Known rows, with every way that one mark hangs from another
lotif{fisi{feti guve}}: [11,22,-19,17,29,-34,-20,-6,-29,-11,22,11,-30,-15,8,18,-5,16,16,-1,-21,9,-7,19,18,3,2,-47,-24,8,-6,5,1,36,-6,-5]
belo{voli{peva{kamik{zavu}} tupida}}: [4,36,-49,-2,-26,-24,33,-34,-54,10,-9,-6,24,12,14,16,-11,0,-7,21,1,-6,-5,-13,1,-11,-14,9,11,-26,16,-6,-31,22,7,-26]
fisi{feti guve{kanuv}}: [13,-9,-15,10,25,-19,-22,-11,-38,-2,12,18,-19,-28,5,13,23,10,-7,1,-30,12,-4,31,16,31,1,-25,-24,10,1,25,3,2,1,-2]
laka{kanuv{fafi lave zutod}}: [37,37,-1,-13,32,-19,-21,6,-24,15,-9,18,-26,3,25,1,-11,-7,16,-43,-8,-14,-17,-36,-1,-5,-25,39,-15,-14,-10,11,34,-31,4,-22]
fisi{feti guve{kanuv{fafi}}}: [24,9,-24,2,34,-24,-40,-6,-42,0,15,25,-23,-27,11,17,16,7,-5,-17,-41,11,-18,22,19,30,-6,-23,-29,14,3,22,4,2,3,-11]
laka{kanuv{fafi}}: [20,31,-21,-18,20,-17,-22,-7,-20,17,-2,11,-17,-1,12,23,8,-5,5,-36,-22,-2,-16,-1,-13,6,-16,-5,-12,-9,4,12,17,-30,15,-18]
fisi{feti guve{kanuv{dogag laka lave}}}: [37,17,4,29,47,-12,-13,-1,-46,7,10,37,-29,-19,10,-10,7,14,-11,-14,-22,-19,0,-1,20,10,-15,14,-20,7,-6,8,12,-11,0,-9]
gizi{bano voli{peva{kamik} tupida}}: [12,17,-41,7,-28,-22,28,-40,-46,3,-31,-2,16,-6,-5,24,-13,-20,-16,38,-2,-10,-15,-36,13,-33,-8,-9,-9,-33,12,-13,-34,21,40,-15]
guve{kanuv{dogag laka zutod}}: [55,2,7,20,26,-1,4,3,-45,23,-2,8,-12,-5,-8,1,-10,20,6,-18,3,-3,-10,-29,7,0,-17,35,-6,-9,-28,8,32,-50,-8,-10]
babad{zenadu}: [-2,21,-15,-12,-13,-37,2,5,-21,-6,-7,0,-23,-15,3,9,-5,8,16,-7,4,-9,10,-10,-18,5,-3,-23,2,-13,-12,18,4,-19,28,19]
tupida{voli{peva{kamik{zavu}}}}: [27,31,-33,-13,-27,-19,-1,-36,-39,10,-12,15,19,4,2,8,1,11,-14,31,2,-17,11,18,-17,-12,10,6,-7,-11,9,4,-43,-8,30,-17]
kanuv{fafi guve laka zutod{voli}}: [41,41,-17,9,81,-16,-20,20,-23,11,-2,16,-36,-3,5,13,-34,6,10,-37,-12,-22,6,-62,-2,-22,7,59,-27,-19,1,-6,16,-28,9,-11]
zutod{voli{peva{kamik}}}: [22,38,-21,-17,-2,-13,33,-29,-37,8,-21,4,-3,11,3,21,-13,-11,0,12,5,-11,19,-10,-15,-8,7,22,4,-8,15,-11,-24,-1,32,-5]
laka{kanuv{lave}}: [11,23,1,-5,16,-16,1,-12,-14,14,-13,17,-21,1,15,6,10,-8,0,-25,-2,-17,-1,-10,-7,2,-10,15,-6,-9,3,10,22,-29,13,-5]
fisi{guve{kanuv}}: [18,5,-16,11,20,-18,-15,-12,-37,9,-4,7,-18,-11,0,11,17,20,-9,-13,-25,8,-6,15,8,21,-4,-5,-13,-1,-4,26,17,-6,-2,-2]
fisi{guve{kanuv{fafi laka lave zutod}}}: [43,31,-10,21,58,-19,-22,10,-44,10,-8,25,-38,-3,16,-20,-7,18,0,-41,-24,-25,-21,-34,22,4,-16,51,-25,-9,-13,15,27,-16,-12,-19]
tupida{voli{peva}}: [28,14,-28,-9,-8,-24,9,-24,-38,-6,9,7,12,1,-13,16,2,3,0,22,-5,-17,13,20,-2,-13,26,-14,-5,-15,-5,0,-30,-10,32,-14]
kanuv{dogag zutod{voli}}: [52,21,9,4,21,-19,6,19,-26,20,7,2,-18,11,-16,30,-33,3,22,-5,14,11,17,-20,-8,-15,-14,35,9,-8,-21,-2,25,-28,13,1]
gizi{bano voli{peva tupida}}: [3,13,-37,13,-20,-28,28,-26,-32,-3,-13,-8,7,-9,-17,30,-11,-16,-8,38,-14,-8,-16,-27,18,-27,4,-23,-10,-36,3,-13,-24,16,38,-13]
voli{peva}: [12,20,-17,-6,-10,-13,22,-23,-39,-2,-5,-2,-9,6,6,12,3,0,8,6,-9,-14,6,4,-3,-8,5,-13,-8,-18,-1,-4,-7,5,17,-16]
babad{zenadu{zavu}}: [-21,25,-18,-17,-33,-44,-2,10,-22,-10,-19,0,-17,-23,6,18,-13,9,11,1,-3,-18,3,-6,-24,11,-4,-24,-4,-18,-14,12,-1,-22,25,13]
peva{kamik voli}: [28,19,-12,11,1,-23,0,-25,-42,12,-3,11,10,3,5,11,-5,-6,0,-5,15,-4,16,0,-17,-5,-9,14,-11,-11,11,10,-13,-3,35,0]
zutod{voli{peva{kamik} tupida}}: [10,35,-25,-11,-6,-21,31,-32,-39,7,-13,2,2,14,3,42,-2,-18,-16,8,2,-8,2,-21,0,-18,3,18,13,-21,23,-23,-25,2,25,-4]
guve{kanuv}: [15,-1,-8,1,2,-16,3,-16,-23,10,-6,3,-4,-12,-3,21,11,6,-6,-14,-9,9,-7,5,7,22,2,-10,-8,0,-3,17,18,-33,3,7]
peva{kamik voli{tupida}}: [18,20,-16,18,1,-32,-2,-30,-46,11,5,9,14,7,7,32,3,-11,-14,-10,12,-2,1,-12,-2,-15,-11,7,-2,-23,17,0,-14,0,26,1]
kanuv{fafi}: [23,28,-21,-8,12,-24,-17,5,-19,7,6,7,-21,2,10,23,-8,-5,6,-30,-19,-6,-9,-6,-1,-5,-9,-16,-17,-3,0,2,9,-13,19,-9]
belo{voli{peva tupida}}: [2,23,-43,3,-3,-29,43,-22,-48,-2,11,-13,17,8,-4,26,-10,-8,7,13,-6,-3,-3,-12,13,-12,4,-10,12,-28,5,-9,-20,19,11,-23]
tupida{voli}: [23,3,-21,2,3,-28,-8,-7,-19,-1,16,7,7,-3,-21,24,0,1,-2,5,1,-7,11,19,-6,-8,23,-17,-6,-6,-7,10,-16,-26,33,3]
bano{gizi{voli{peva{kamik}}}}: [-2,14,-21,-10,-2,-1,7,-18,-40,10,-11,4,10,-12,-2,4,-5,-4,-24,11,5,-8,23,-17,-17,-14,-23,-5,-6,-13,-15,5,-12,27,35,-25]
kanuv{fafi guve{fisi} laka lave zutod}: [60,52,-5,22,59,-23,-27,25,-39,5,5,27,-37,9,30,-9,-37,11,20,-57,-6,-26,-15,-83,7,-28,-4,52,-43,-23,-12,-7,41,-27,-20,-14]
gizi{voli{peva}}: [9,21,-25,-5,-4,-9,26,-20,-33,-2,-7,-6,9,7,-4,12,-19,-7,6,23,-3,-9,8,-6,-7,-9,14,-8,-12,-14,-16,4,-10,17,36,-16]
gizi{voli}: [7,6,-19,6,7,-13,9,-3,-12,3,-1,-4,2,3,-13,20,-20,-8,3,7,2,0,6,-5,-8,-5,11,-15,-14,-6,-19,12,7,4,35,3]
voli{peva{kamik{zavu}} tupida}: [4,34,-26,-7,-35,-17,10,-39,-47,16,-18,5,5,10,25,27,11,3,-27,14,-4,-12,-13,-13,-3,-20,-18,3,0,-27,24,-14,-20,12,5,-19]

Rows
[15,35,-23,-14,-32,-9,12,-35,-44,18,-29,8,-2,9,23,2,0,11,-8,18,-4,-16,7,1,-20,-8,-14,9,-10,-13,16,-2,-20,8,14,-18]  voli{peva{kamik{zavu}}}
[48,42,6,27,61,-20,5,22,-25,6,2,18,-34,12,8,-1,-39,7,18,-35,13,-21,13,-76,-1,-21,18,70,-27,-24,-9,-9,31,-30,-9,11]  kanuv{guve{fisi} laka lave zutod{voli}}
[-21,1,-18,6,12,-17,-11,6,-11,8,17,-2,2,-16,-16,35,3,-9,-37,-2,-1,3,4,-18,1,-12,-17,-26,3,-19,-17,5,6,12,27,-3]  bano{gizi{voli{tupida}}}
[57,33,-4,29,28,-12,-13,6,-46,17,14,15,-20,6,5,14,-17,24,8,-31,-2,-6,6,-42,-17,-27,-7,10,-21,-17,-11,-9,34,-32,-7,-3]  kanuv{dogag guve{fisi} laka}
[-10,16,-26,-7,-5,-9,4,-22,-42,10,-3,4,16,-10,-2,23,3,-9,-41,10,2,-4,9,-29,-3,-22,-24,-8,4,-25,-8,-5,-11,29,28,-24]  bano{gizi{voli{peva{kamik} tupida}}}
[66,27,-6,-9,-3,-27,-29,4,-46,15,33,21,-2,-11,6,34,-3,7,14,-30,-21,37,-29,1,14,27,-15,-33,-21,15,-16,4,27,-42,-13,-4]  guve{fisi{feti} kanuv{dogag fafi}}
[-18,11,-22,-3,0,-14,3,-10,-30,2,10,-3,8,-13,-13,27,6,-6,-34,10,-6,-4,7,-18,4,-17,-14,-20,2,-26,-16,-6,-5,24,26,-20]  bano{gizi{voli{peva tupida}}}
[66,40,-6,21,66,-10,-29,21,-52,21,2,23,-33,-2,17,5,-35,19,11,-42,-11,-22,-1,-62,-4,-41,-30,44,-24,-24,-12,-6,35,-32,1,-30]  kanuv{dogag fafi guve laka zutod}
[46,31,-2,8,38,-29,-35,3,-49,8,15,40,-24,-20,22,1,1,10,-7,-27,-36,0,-11,7,23,16,-28,-3,-22,12,-1,13,15,-6,2,-17]  fisi{feti guve{kanuv{dogag fafi lave}}}
[54,15,24,12,13,-18,1,3,-40,19,-9,19,-10,-1,8,1,-16,13,6,-24,8,-2,-3,-28,15,1,-25,35,-1,-8,-22,10,45,-41,-10,-6]  guve{kanuv{dogag lave zutod}}
[30,38,-19,16,52,-20,-20,0,-36,8,-5,26,-36,-5,17,-13,4,15,-11,-40,-35,-29,-19,-19,20,7,-9,29,-26,-3,-2,11,18,-15,1,-13]  fisi{guve{kanuv{fafi laka lave}}}
[39,38,-4,12,49,-16,-5,22,-26,9,-3,21,-41,10,18,-16,-31,-3,18,-43,-2,-43,-15,-58,12,-27,-11,50,-25,-14,-16,-9,23,-24,6,-17]  kanuv{fafi laka lave zutod}
[25,23,7,14,22,-29,-16,2,-28,-8,19,29,-22,-8,26,11,-8,0,7,-28,-3,-3,10,-28,4,-3,10,-9,-36,-5,7,1,22,-8,-5,10]  kanuv{guve{fisi{feti}} lave}
[-9,12,-20,-10,4,-5,4,-6,-25,3,2,-1,3,-13,-12,9,-4,0,-20,12,-4,-7,21,-8,-11,-8,-10,-18,-7,-15,-24,4,-3,23,31,-23]  bano{gizi{voli{peva}}}
[24,32,-26,5,36,-37,-36,-11,-36,-4,18,21,-22,-25,13,19,0,19,9,-20,-38,18,-27,15,30,24,-5,-42,-29,15,-5,10,7,16,-15,-13]  lotif{fisi{feti guve{kanuv{fafi}}}}
[69,15,8,33,45,-10,-20,19,-58,10,27,19,-25,-8,6,9,-25,20,27,-22,3,5,4,-48,-5,-22,-10,19,-29,-16,-24,-5,32,-26,-18,-10]  kanuv{dogag guve{fisi{feti}} laka zutod}
[23,11,-9,-4,22,-16,-29,-15,-33,5,13,18,-14,-19,16,28,19,3,10,-24,-11,19,-2,-8,-15,14,2,-19,-27,-9,5,16,22,-23,-7,-4]  laka{kanuv{guve{fisi{feti}}}}
[13,-6,-18,21,43,-9,-15,-9,-38,-2,12,19,-28,-27,-1,-1,23,14,-7,-5,-30,-7,-8,17,17,25,6,-10,-26,7,-1,19,-3,-4,0,-5]  fisi{feti guve{kanuv{laka}}}
[11,32,-19,18,-14,-33,-16,-28,-33,22,-1,12,12,6,14,27,3,3,-26,3,6,-1,0,-3,-8,-4,-18,14,-7,-23,26,2,-18,0,21,1]  peva{kamik{zavu} voli{tupida}}
[60,47,-4,-13,59,-19,-35,6,-38,28,-5,21,-22,-3,13,29,-23,7,12,-39,-12,10,6,-42,-23,-10,-29,48,-5,-18,-1,7,36,-44,8,-27]  laka{kanuv{dogag fafi guve zutod{voli}}}
[40,15,11,6,38,-19,-28,0,-36,4,5,28,-22,-13,27,5,-2,3,22,-30,0,7,-3,-38,-4,3,-6,25,-30,-16,-6,15,39,-24,-19,-7]  laka{kanuv{guve{fisi{feti}} lave zutod}}
[12,22,-26,-5,-23,-18,24,-42,-58,5,-13,2,6,9,17,29,11,-11,-17,5,0,-12,-11,-21,6,-28,-13,-1,4,-28,19,-17,-17,11,13,-17]  voli{peva{kamik} tupida}
[53,44,4,-3,13,-24,-14,-1,-34,19,-4,30,-12,0,16,9,-12,4,-8,-43,-14,-6,-13,-19,16,8,-28,13,-7,3,-7,3,32,-43,4,-11]  guve{kanuv{dogag fafi lave}}
[6,27,-43,6,-38,-22,19,-37,-37,13,-36,-2,15,-7,2,21,-12,-8,-24,46,-8,-9,-17,-29,4,-27,-12,-4,-12,-35,18,-9,-35,20,32,-15]  gizi{bano voli{peva{kamik{zavu}} tupida}}
[15,16,-18,15,28,-34,-23,-16,-34,-7,16,14,-19,-26,6,18,4,19,8,-6,-27,21,-14,22,28,26,2,-43,-23,13,-7,15,6,17,-15,-4]  lotif{fisi{feti guve{kanuv}}}
[67,48,12,-6,34,-29,-6,15,-30,23,-6,27,-15,5,8,14,-35,2,7,-38,-4,1,-8,-39,16,7,-24,54,-1,0,-16,1,36,-50,1,-9]  guve{kanuv{dogag fafi lave zutod{voli}}}
[67,52,16,11,49,-25,-33,20,-47,17,-4,35,-30,3,35,1,-40,9,9,-49,-4,-17,10,-62,4,-36,-40,44,-18,-17,-9,-2,47,-22,-1,-26]  kanuv{dogag fafi guve lave zutod}
[60,45,9,-7,31,-19,-23,9,-39,25,-4,25,-25,7,21,6,-19,0,17,-45,-3,-10,-11,-38,-5,-15,-44,41,-4,-14,-18,4,44,-38,4,-30]  laka{kanuv{dogag fafi lave zutod}}
[51,60,5,6,40,-28,-29,7,-36,15,0,39,-27,3,34,8,-28,6,-7,-51,-13,-25,12,-44,1,-28,-32,18,-18,-8,8,-8,36,-19,11,-19]  kanuv{dogag fafi guve lave}
[52,36,17,17,20,-28,-19,6,-43,4,22,36,-17,-3,27,13,-19,7,9,-29,1,1,15,-30,0,-15,-13,-5,-23,-2,-3,-4,34,-17,-7,2]  kanuv{dogag guve{fisi{feti}} lave}
[87,32,-7,12,20,-17,-18,17,-55,25,17,9,-15,5,-2,11,-23,22,26,-44,-11,14,-37,-43,9,3,-20,27,-19,-6,-37,1,43,-58,-29,-12]  guve{fisi kanuv{dogag fafi laka zutod}}
[18,28,-21,17,23,-33,-17,-15,-33,2,1,4,-19,-11,4,16,-1,29,7,-16,-22,14,-17,9,20,15,-2,-25,-15,2,-11,15,19,11,-18,-3]  lotif{fisi{guve{kanuv}}}
[50,38,18,-6,33,-18,4,8,-23,26,-8,17,-23,7,2,12,-21,-4,17,-22,14,-5,12,-31,-11,-9,-26,59,10,-13,-15,2,35,-42,10,-8]  laka{kanuv{dogag lave zutod{voli}}}
[23,25,-13,5,36,-24,7,-11,-43,0,-6,6,-12,2,5,38,-15,0,-1,0,-1,-4,12,-46,5,-23,8,38,-4,-41,10,-13,7,-1,2,-12]  kanuv{guve zutod{voli{peva tupida}}}
[61,50,12,-4,54,-19,-37,6,-47,24,-10,35,-24,-1,34,3,-20,8,10,-52,-8,-11,0,-56,-10,-20,-45,51,-14,-22,-3,6,52,-36,-4,-35]  laka{kanuv{dogag fafi guve lave zutod}}
[30,6,11,11,16,-17,7,-2,-28,7,-14,14,-12,-6,9,-3,-8,4,4,-21,5,-6,-8,-24,20,12,-7,34,-10,-7,-14,17,34,-34,-9,0]  guve{kanuv{lave zutod}}
[15,30,-6,18,33,-37,-16,-15,-30,-9,9,25,-23,-22,16,5,-2,17,4,-13,-21,5,-14,8,34,19,1,-25,-25,13,-5,12,10,17,-16,-2]  lotif{fisi{feti guve{kanuv{lave}}}}
[-8,27,-22,-15,-15,-1,-6,-16,-29,19,-15,5,9,-11,4,2,-4,9,-34,22,1,-7,21,-10,-24,-5,-27,1,-9,-13,-9,8,-13,26,27,-23]  bano{gizi{voli{peva{kamik{zavu}}}}}
[25,-17,-8,12,35,-17,-25,-3,-47,-2,10,16,-23,-28,3,8,13,13,7,1,-21,15,-8,16,19,25,-5,-1,-22,4,-12,28,11,1,-10,-8]  fisi{feti guve{kanuv{zutod}}}
